What can hang from each mark:
Q316: Q800
Q961: Q615
Q685: Q800
Q155: Q418
Q881: Q800 Q961
Q17: Q800
Q800: Q17 Q155 Q316 Q685
Q615: Q800
Q418: Q155 Q686

Known rows, with every way that one mark hangs from another:
Q961[Q615[Q800[Q17 Q685]]]: [ 1.30  3.16 -0.24  0.37  0.59 -0.21  0.09  0.32  0.02 -0.47 -0.86  0.10
  0.21  0.89  0.12 -0.26  0.79  0.15 -0.25]
Q155[Q418]: [ 0.45 -2.23 -0.36 -0.12  0.54 -0.62 -0.10  0.86  0.12  2.52 -0.90 -1.62
 -1.12 -1.36 -0.22 -0.46  0.58 -0.32  0.47]
Q961[Q615[Q800[Q316 Q685]]]: [ 0.62  1.95 -0.41 -0.11  0.50  0.60  0.47  0.12 -0.40 -0.58 -0.52  0.48
 -0.02  0.93  0.42  0.51  0.79  0.24 -0.71]
Q881[Q800 Q961]: [ 1.05  0.80  1.12  1.72 -1.92  0.23 -1.43  1.45  0.27 -0.65 -1.67  0.38
 -0.88 -0.38  0.62 -1.86  2.02 -0.48  0.40]
Q685[Q800[Q17 Q155[Q418[Q686]] Q316]]: [-0.88 -5.15 -0.39 -0.86 -1.89 -0.19  1.02 -1.97  0.53  0.30  0.73 -1.16
  1.16  0.10 -0.55  0.61 -1.35 -0.42  0.29]
Q881[Q961[Q615[Q800[Q17 Q155[Q418] Q316]]]]: [-1.03 -2.44 -0.28  0.49 -1.52 -0.05  1.53  0.54  0.16 -1.26  0.69 -0.72
 -1.37  0.40  0.00  0.44 -0.35  0.02  0.32]
Q615[Q800[Q17 Q155 Q685]]: [ 0.37  3.70 -0.58  0.09 -0.02 -0.77 -1.32 -0.40 -0.23 -0.57  0.12  1.40
  0.75 -0.08  0.14 -0.50 -0.23  0.16  0.00]
Q961[Q615[Q800[Q17 Q155[Q418] Q316 Q685]]]: [-0.32  0.52 -0.42 -0.66  0.36 -0.08  0.93 -0.42 -0.18 -0.42  0.97 -0.79
 -0.11  0.92  0.08  0.99 -0.97  0.26 -0.36]
Q17[Q800[Q316]]: [ 0.00 -4.59  0.19  0.35  1.52  1.24 -0.02  0.53 -0.04  0.81 -0.45  0.22
  0.51 -0.23 -0.52 -0.69  0.50  0.28 -0.63]
Q881[Q800[Q17 Q155 Q316] Q961[Q615]]: [-0.57 -1.61  1.65  1.43 -1.54  0.54  0.70  0.72  0.25 -1.26  0.47  0.37
  0.05  1.17  0.24  0.06 -0.12 -0.20  0.18]
Q615[Q800[Q17 Q155 Q316]]: [-1.00 -3.68 -0.87  0.26 -1.11 -0.53 -0.22 -0.13 -0.20  0.07  0.87  1.46
  0.69 -0.08 -0.23  0.49 -1.06 -0.08  0.01]
Q961[Q615[Q800[Q17]]]: [ 0.49 -1.00 -0.46  0.72 -0.32 -0.49  0.84  1.00  0.22  0.30 -0.86 -0.08
 -0.43  0.35  0.00  0.54  0.80 -0.11  0.42]
Q418[Q155 Q686]: [ 2.38 -3.84  0.19 -0.50 -0.79  0.50  0.22 -0.16  0.40  1.95 -0.27 -0.36
  0.12 -1.15  0.37  0.48  0.71 -0.14  1.05]
Q961[Q615[Q800[Q155 Q685]]]: [ 0.13  7.18 -0.18 -0.26  0.26 -0.05  0.44  0.13 -0.37 -0.78 -0.22  1.02
 -0.30  0.16  0.77  1.36  0.88  0.44  0.22]
Q961[Q615]: [ 0.31 -0.04  0.28  0.34  0.92 -0.17  1.16  1.12  0.07  1.84 -0.98 -0.49
 -0.49 -0.31  0.02  0.82  0.93 -0.02  0.58]
Q961[Q615[Q800[Q17 Q155[Q418[Q686]] Q316 Q685]]]: [ 0.14  0.34 -0.09 -1.26 -0.34  0.18  0.96 -1.89  0.28 -1.38  0.96 -1.01
  0.32  0.98  0.45  1.18 -1.22  0.27  0.08]
Q316[Q800[Q17 Q155[Q418[Q686]] Q685]]: [ 0.82  1.71  0.89 -1.24  1.30 -0.63 -2.04 -1.78  0.69 -0.65 -0.57 -1.17
  0.23 -0.44 -0.22 -1.20 -0.63 -0.59  0.32]
Q800[Q17 Q155[Q418] Q685]: [ 0.37  1.56  0.00 -0.52  1.32 -0.97 -0.96 -0.39 -0.01  1.40  0.41 -0.98
  0.39 -0.51 -0.40 -0.81 -1.07  0.03  0.05]

Rows:
[-1.08 -2.86  0.36  0.05  1.27  1.07  0.22  0.18 -0.18  0.46  0.51  0.96
  0.69 -0.42 -0.38  0.33 -0.25  0.46 -0.33] : Q17[Q800[Q155 Q316]]
[-1.13 -0.34 -0.31  0.20 -1.73  0.33  1.60  0.74 -0.08 -1.23  0.38 -0.50
 -1.97 -0.10  0.47  1.05  0.49  0.11  0.46] : Q881[Q961[Q615[Q800[Q155[Q418] Q316]]]]
[-0.37  0.21 -0.12 -1.00  1.23 -0.10 -0.37 -0.57 -0.40  1.36  0.88 -0.57
  0.23 -0.52 -0.10 -0.11 -0.98  0.12 -0.40] : Q800[Q155[Q418] Q316 Q685]
[-0.18  0.12 -0.72 -0.07 -0.17 -0.29 -1.00 -0.75 -0.40 -0.68  0.85  1.61
  1.29  0.45 -0.09 -0.33 -1.05  0.16 -0.63] : Q615[Q800[Q17 Q155 Q316 Q685]]
[ 0.96  1.91  1.56  1.66 -1.38  0.57  0.22  1.77  0.36 -0.85 -1.67 -0.30
 -1.29  0.42  0.77 -0.61  2.22 -0.29  0.55] : Q881[Q800 Q961[Q615]]
[-1.35 -4.99 -0.73 -0.20 -1.07 -0.39  0.97 -0.51  0.10  1.31  0.77 -0.92
  0.79  0.04 -0.89  0.46 -1.09 -0.43 -0.18] : Q685[Q800[Q17 Q155[Q418] Q316]]
[ 0.20  5.02  0.70 -0.46  1.91 -0.30 -2.25 -0.15 -0.13 -0.08 -0.94  1.06
  0.19 -0.77 -0.13 -0.74  0.61 -0.44 -0.10] : Q316[Q800[Q155 Q685]]
[ 0.33  3.66  0.48 -0.62  2.36  0.70 -0.61 -0.07 -0.06  0.37 -0.13 -0.86
 -0.28 -0.67 -0.05 -0.60  0.37  0.61 -0.29] : Q17[Q800[Q155[Q418] Q685]]
[ 0.42  6.16  0.22  0.78 -0.62 -0.15  0.11  0.32  0.00 -2.36 -0.09  0.96
 -0.19  0.70  0.37 -0.58  0.59  0.40  0.19] : Q881[Q961[Q615[Q800[Q17 Q155 Q685]]]]
[-0.14 -0.80 -0.89 -0.58 -0.04 -0.46 -0.65 -0.72 -0.27 -0.18  0.92 -0.12
  0.25  0.16 -0.07 -0.27 -1.22  0.08 -0.58] : Q615[Q800[Q17 Q155[Q418] Q316 Q685]]
[-1.06 -3.87  0.17 -0.43  1.37  0.96  0.60  0.21 -0.04  1.03  0.63 -0.79
 -0.31 -0.68 -0.39  0.34 -0.39  0.36 -0.23] : Q17[Q800[Q155[Q418] Q316]]
[ 0.37  2.07  0.53 -0.62  2.14 -0.83 -2.04 -0.26  0.23  0.30 -0.51 -0.94
 -0.15 -0.52 -0.58 -1.21 -0.32 -0.61 -0.12] : Q316[Q800[Q17 Q155[Q418] Q685]]
[-1.36 -3.93 -0.53  0.30 -1.24 -0.27  0.60 -0.50 -0.04  0.85  0.72  0.84
  1.77  0.26 -0.89  0.38 -0.95 -0.35 -0.29] : Q685[Q800[Q17 Q155 Q316]]
[-1.16 -1.79 -0.90  0.01 -1.21 -0.16 -0.03  0.04 -0.42  0.08  0.45  1.72
  0.02 -0.62  0.27  1.08 -0.23  0.02  0.08] : Q615[Q800[Q155 Q316]]
[ 0.74  3.04 -0.08  0.66 -0.53  0.88  0.23  0.51 -0.26 -2.12 -0.68  0.71
 -0.61  0.92  0.51 -0.83  1.41  0.27 -0.62] : Q881[Q961[Q615[Q800[Q316 Q685]]]]
